Each row comes from the steps of one path. Every step used is in the known rows, and no mark comes twice. Write the path behind each row, first mark first.
Known rows:
K-H-R-F-E-U: -2.487, -1.166, -2.126, 2.559, 1.097, -1.336, 0.307, -0.245, -0.105, 0.629, 4.174, -0.698, -0.315, 1.764, -1.396, 0.808, -2.721, -1.064, 0.331, -0.125, -2.061, 3.043
E-U-F-K-H: 0.597, 0.186, -0.306, 0.820, 0.054, -0.660, 1.236, -0.841, 0.964, 0.097, -0.182, 2.356, -1.718, -4.512, -0.070, 0.250, -0.830, 0.558, 0.274, -2.600, 1.630, 1.021
F-U: -1.800, -0.744, 0.054, -0.891, 0.271, -0.678, 0.135, -2.900, -0.261, -2.505, 1.297, 3.396, 1.663, 0.395, 2.832, -1.670, -0.329, 1.963, -0.363, -0.455, 0.183, -1.069
K-H-R-F-U: -3.179, -1.533, -1.948, 1.684, 0.832, -1.748, 0.569, -0.850, -0.636, -1.193, 3.263, -0.199, 0.216, 2.515, -0.261, 0.852, -2.652, -1.293, 0.069, -0.135, -2.798, 2.443
F-E-U-W: -0.063, 1.033, -1.284, 1.925, 1.545, 1.809, -0.305, -1.570, 0.389, 1.527, 3.119, 1.971, -0.182, -1.338, 1.268, -1.419, -0.859, 3.547, 0.047, -0.934, 2.748, 0.582
E-U-F-K-H-R: -0.015, -0.755, -0.571, 1.056, 0.415, -0.650, 1.017, -0.608, 1.661, 0.649, 0.236, 2.234, -1.741, -3.842, -0.409, 0.056, -0.860, -0.009, 0.277, -2.275, 1.444, 1.795
K-H: -1.164, 0.710, -0.462, 0.365, 0.974, -2.390, 1.100, -0.219, -2.216, -2.344, 2.406, 1.259, -0.176, 0.934, -0.731, 1.345, -1.082, -1.113, 0.230, -0.550, -1.676, 1.409
H-K: 0.143, -0.230, -0.696, -0.265, 2.867, 0.477, -1.502, -0.928, 1.775, -0.766, 0.790, -1.956, -0.029, 1.810, 0.889, -1.180, 0.508, -1.988, 1.105, 1.742, 1.047, 2.377
H-U-F: 0.062, -0.376, -0.288, 0.696, 1.040, 0.301, 1.156, 0.621, 1.297, -2.113, -0.963, 2.810, -1.426, -2.081, 0.208, -0.301, -1.730, -0.541, -2.151, 0.234, -2.232, 3.310
E-U: 2.430, -0.381, -0.475, 0.169, -1.664, -0.704, -0.411, 0.339, 1.733, 2.972, -0.626, 1.475, -0.371, -1.853, -1.008, -0.328, -1.261, 0.181, 0.485, 0.568, 1.333, 0.941
R-H: -0.325, -0.989, -1.273, -1.027, -2.498, 0.032, -1.819, -0.654, -3.409, 1.563, -2.425, -0.595, 0.788, 1.054, -0.641, -0.204, 0.156, 0.867, -0.120, 1.739, 1.948, -0.529
H-R-F-U-W: -2.602, -2.709, -2.464, 2.264, -0.381, 1.367, -0.516, -1.233, 1.805, 1.160, 0.536, -2.015, 0.318, 2.246, 1.775, -0.481, -2.742, 0.362, -0.259, 0.614, -0.802, 2.241
S-W: 2.187, 2.261, 0.208, 1.134, 1.588, -0.317, -1.375, -2.330, 0.257, 1.831, 0.994, 0.654, 1.367, -0.569, -1.240, -1.622, 0.017, -1.023, 1.284, 2.631, -0.639, -0.014
U-F-R-H: -0.523, 1.371, -1.124, -0.198, 1.049, 2.601, 1.458, -1.725, -0.784, -4.618, -1.304, 0.852, -1.876, -1.149, -0.675, -0.375, 0.246, 2.884, -1.676, -1.396, 3.691, 1.599
K-H-R-F: -2.636, -1.239, -1.920, 2.024, 0.748, -1.476, 0.490, 0.124, -0.582, -0.412, 2.665, -1.447, -0.370, 2.329, -1.173, 1.453, -2.510, -2.023, 0.206, -0.009, -2.856, 2.955
K-H-R-F-U-E: -3.307, -1.372, -2.268, 2.351, 0.482, -2.267, 0.362, -0.854, -0.515, -1.659, 3.255, -0.216, 0.512, 2.441, -0.853, 0.345, -3.216, -0.288, 0.355, 0.201, -1.512, 3.040
F-K-H-U-W: -3.995, -0.369, -0.907, 0.296, 3.147, -0.470, 0.351, -3.089, -2.456, -0.317, 2.776, 1.984, 0.125, -2.020, 0.384, 1.345, -1.124, -0.730, -0.119, -1.230, -1.879, -0.530
K-H-R: -2.270, -1.229, -1.073, 0.806, 1.681, -2.212, 0.759, 0.206, -0.717, -1.363, 3.558, 1.055, -0.323, 2.063, -1.404, 1.057, -1.246, -2.187, 0.113, 0.089, -2.200, 3.055
R-F-K-H-U: -3.695, -0.496, -2.200, 2.474, 0.252, 0.885, -0.380, -1.984, -1.125, 1.954, 0.865, -3.538, 0.244, -1.030, 0.154, 1.590, -3.071, -0.527, 0.466, -0.929, -3.134, -0.999
E-F-R: 0.589, 1.074, -0.658, 2.316, 1.158, 1.506, 0.261, -1.818, 0.877, 2.382, 2.599, -1.732, 1.100, 0.306, 1.379, -0.147, -0.285, 1.637, -2.195, 2.183, 4.369, 1.144
K-H-R-F-E-U-W: -2.258, -0.787, -2.528, 2.806, 1.056, -0.833, 0.472, -0.482, -0.387, 0.187, 3.498, -0.567, -0.575, 1.725, -0.398, 1.082, -3.225, -0.432, 0.230, -0.163, -1.396, 3.409
F-R: -0.837, 0.999, -1.222, -0.624, 2.471, 2.584, 0.140, -2.580, 0.252, -2.324, 2.392, 0.413, -0.031, 1.207, -2.475, -0.300, -0.432, 1.947, -1.290, 1.044, 2.063, 0.512

Which path is each row?
-3.665, -3.198, -2.230, 2.270, 0.698, 1.635, -1.062, -0.781, 1.819, 3.494, 1.227, -3.847, -0.010, 0.862, -0.368, 0.254, -1.548, -1.274, 0.479, -0.139, -1.496, 0.716 -> H-R-F-K
-3.266, -1.043, -2.105, 2.499, 1.676, -0.990, 0.375, -0.283, -0.674, -0.334, 4.411, -1.167, -0.207, 2.311, -1.066, 0.969, -2.320, -1.063, 0.176, -0.441, -2.527, 2.628 -> K-H-R-F-E
-1.891, -0.189, -0.140, 2.718, 1.520, -0.986, 0.260, -1.928, -0.810, 3.986, 3.280, -0.549, 1.470, -2.014, 2.710, 0.848, -0.428, -0.777, -1.285, 0.539, 1.227, 0.099 -> E-F-K-H-U
2.260, 0.356, -1.492, -0.031, 0.017, 1.239, 0.005, -1.153, 1.849, -0.580, -1.210, 1.283, -1.650, -1.957, -1.183, -0.984, -0.936, 1.593, -0.288, 0.232, 4.273, 2.882 -> E-U-F-R-H-K
-1.994, -0.215, -2.388, 2.641, -2.241, 0.333, -0.508, -2.109, 0.356, -0.464, -0.579, -2.661, 1.592, 0.513, 1.619, -1.129, -3.625, 3.315, 0.562, 0.151, 0.533, -0.389 -> R-F-U-E
-2.243, -0.632, -1.410, 3.933, 0.528, -2.154, -0.237, -1.117, 0.350, 2.038, 2.618, -1.193, 1.848, -1.063, -0.018, -0.956, -1.513, 2.118, 0.232, 1.305, 4.815, 1.777 -> U-E-F-K-H-R
-0.908, 0.234, -2.507, -1.521, 2.163, 2.880, -1.899, -3.423, -1.192, -1.512, 1.163, -0.955, 0.478, 2.833, -2.481, -1.060, -0.013, 1.686, -0.672, 2.993, 4.024, 1.306 -> F-R-H-K
-3.734, -0.371, -2.546, 3.074, 0.006, 0.264, -0.567, -1.952, -0.980, 1.588, 0.817, -3.598, 0.590, -1.201, -0.536, 1.037, -3.629, 0.426, 0.763, -0.567, -1.865, -0.478 -> R-F-K-H-U-E
-5.023, -1.685, -0.766, 0.332, 3.394, -0.826, 0.014, -2.639, -1.534, 0.427, 3.909, 0.615, 0.312, -0.948, -0.563, 1.108, 0.206, -1.524, 0.817, -1.922, -1.304, -0.947 -> F-K-H-R
2.253, 0.848, -0.832, 0.428, -0.037, 0.982, 1.170, -0.585, 2.345, -0.876, -0.649, 2.234, -1.889, -3.048, -1.271, -0.499, -1.107, 1.966, -0.722, -0.912, 3.188, 2.277 -> E-U-F-R
-0.305, 1.771, -0.541, 0.309, 2.292, 2.468, 2.381, -1.324, 0.855, -5.448, -0.105, 1.047, -2.192, -1.734, -0.296, -0.275, 0.267, 2.534, -1.624, -2.176, 2.697, 1.788 -> U-F-R
-3.535, -0.081, -1.920, 2.403, 0.054, 0.923, -0.155, -2.095, -1.387, 1.834, 0.780, -4.450, 0.251, -0.886, 0.328, 1.679, -2.333, -0.013, 1.112, -1.733, -2.086, -1.759 -> R-F-K-H
-2.081, -0.436, -0.833, 0.340, -0.305, -1.689, -0.095, -2.836, 0.014, -3.330, 1.307, 3.321, 2.278, 0.167, 1.605, -2.719, -1.484, 4.032, 0.099, 0.305, 2.738, -0.045 -> F-U-E
-3.242, -0.037, -2.626, 2.663, 0.164, 1.417, -0.142, -2.437, -1.443, 1.551, 0.257, -3.454, 0.012, -1.012, 1.056, 1.832, -3.545, 0.122, 0.242, -0.891, -2.410, -0.402 -> R-F-K-H-U-W
0.548, 0.452, -1.546, 1.715, 0.831, 1.649, -1.019, -2.559, -0.170, 2.944, 1.731, -2.621, 1.472, 1.400, 1.337, -0.624, -0.093, 1.314, -1.789, 3.596, 5.873, 1.726 -> E-F-R-H-K
-0.075, -1.189, -1.770, -1.162, -0.592, 0.373, -2.904, -1.255, -2.133, 1.138, -1.723, -1.949, 0.736, 2.422, -0.142, -1.010, 0.468, -0.488, 0.715, 2.824, 2.774, 1.168 -> R-H-K
3.090, 0.335, -1.193, 0.869, -1.830, 0.262, 0.074, -0.296, 1.045, 2.193, -1.718, 1.592, -0.820, -1.719, 0.935, 0.149, -2.249, 1.477, 0.113, 0.771, 2.656, 1.980 -> E-U-W
-0.088, 0.678, -2.114, 3.024, -0.896, -0.480, -0.808, -1.424, -0.118, 1.106, 0.970, -1.468, 1.935, 0.250, -1.010, -1.644, -1.773, 4.340, -0.776, 3.230, 7.354, 2.087 -> U-E-F-R-H
-4.286, -0.200, -0.339, -0.027, 2.857, -0.950, 0.303, -2.924, -2.587, -0.206, 3.156, 0.793, 0.371, -1.896, -0.056, 1.233, 0.351, -0.822, 0.908, -2.376, -0.992, -2.101 -> F-K-H
-1.266, -0.083, -0.814, 0.461, 1.468, -2.452, 0.824, 0.018, -1.539, -1.940, 2.673, 2.863, -0.179, 0.685, -1.325, 1.289, -2.533, -2.004, -0.947, 1.071, -3.839, 2.935 -> K-H-U
-3.092, -2.447, -2.342, 3.090, 0.954, 1.988, -1.041, -0.094, 2.101, 2.802, 2.714, -3.409, 0.020, 1.941, -0.379, -0.628, -1.742, -0.021, 0.088, 0.071, -1.102, 1.920 -> H-R-F-E
0.425, 0.516, -1.020, 3.764, -1.273, -1.793, -0.222, 0.015, 0.935, 1.619, 0.560, -1.467, 1.683, -0.753, 0.333, -1.468, -1.633, 3.103, -0.171, 2.256, 5.621, 1.986 -> U-E-F
-0.231, -0.133, 0.237, 2.106, -0.482, -0.844, 0.268, -2.169, 0.553, 2.121, 1.829, 0.402, 2.292, -0.218, 5.110, -1.066, -0.170, 1.609, -1.594, 1.133, 3.140, -0.038 -> E-F-U
-0.450, 0.176, -0.917, 0.446, 2.207, 1.579, 1.221, -0.554, 1.461, -3.258, 0.156, 3.046, -1.450, -1.596, -0.979, -0.415, -1.945, 0.472, -2.650, 0.714, -1.093, 3.635 -> H-U-F-R
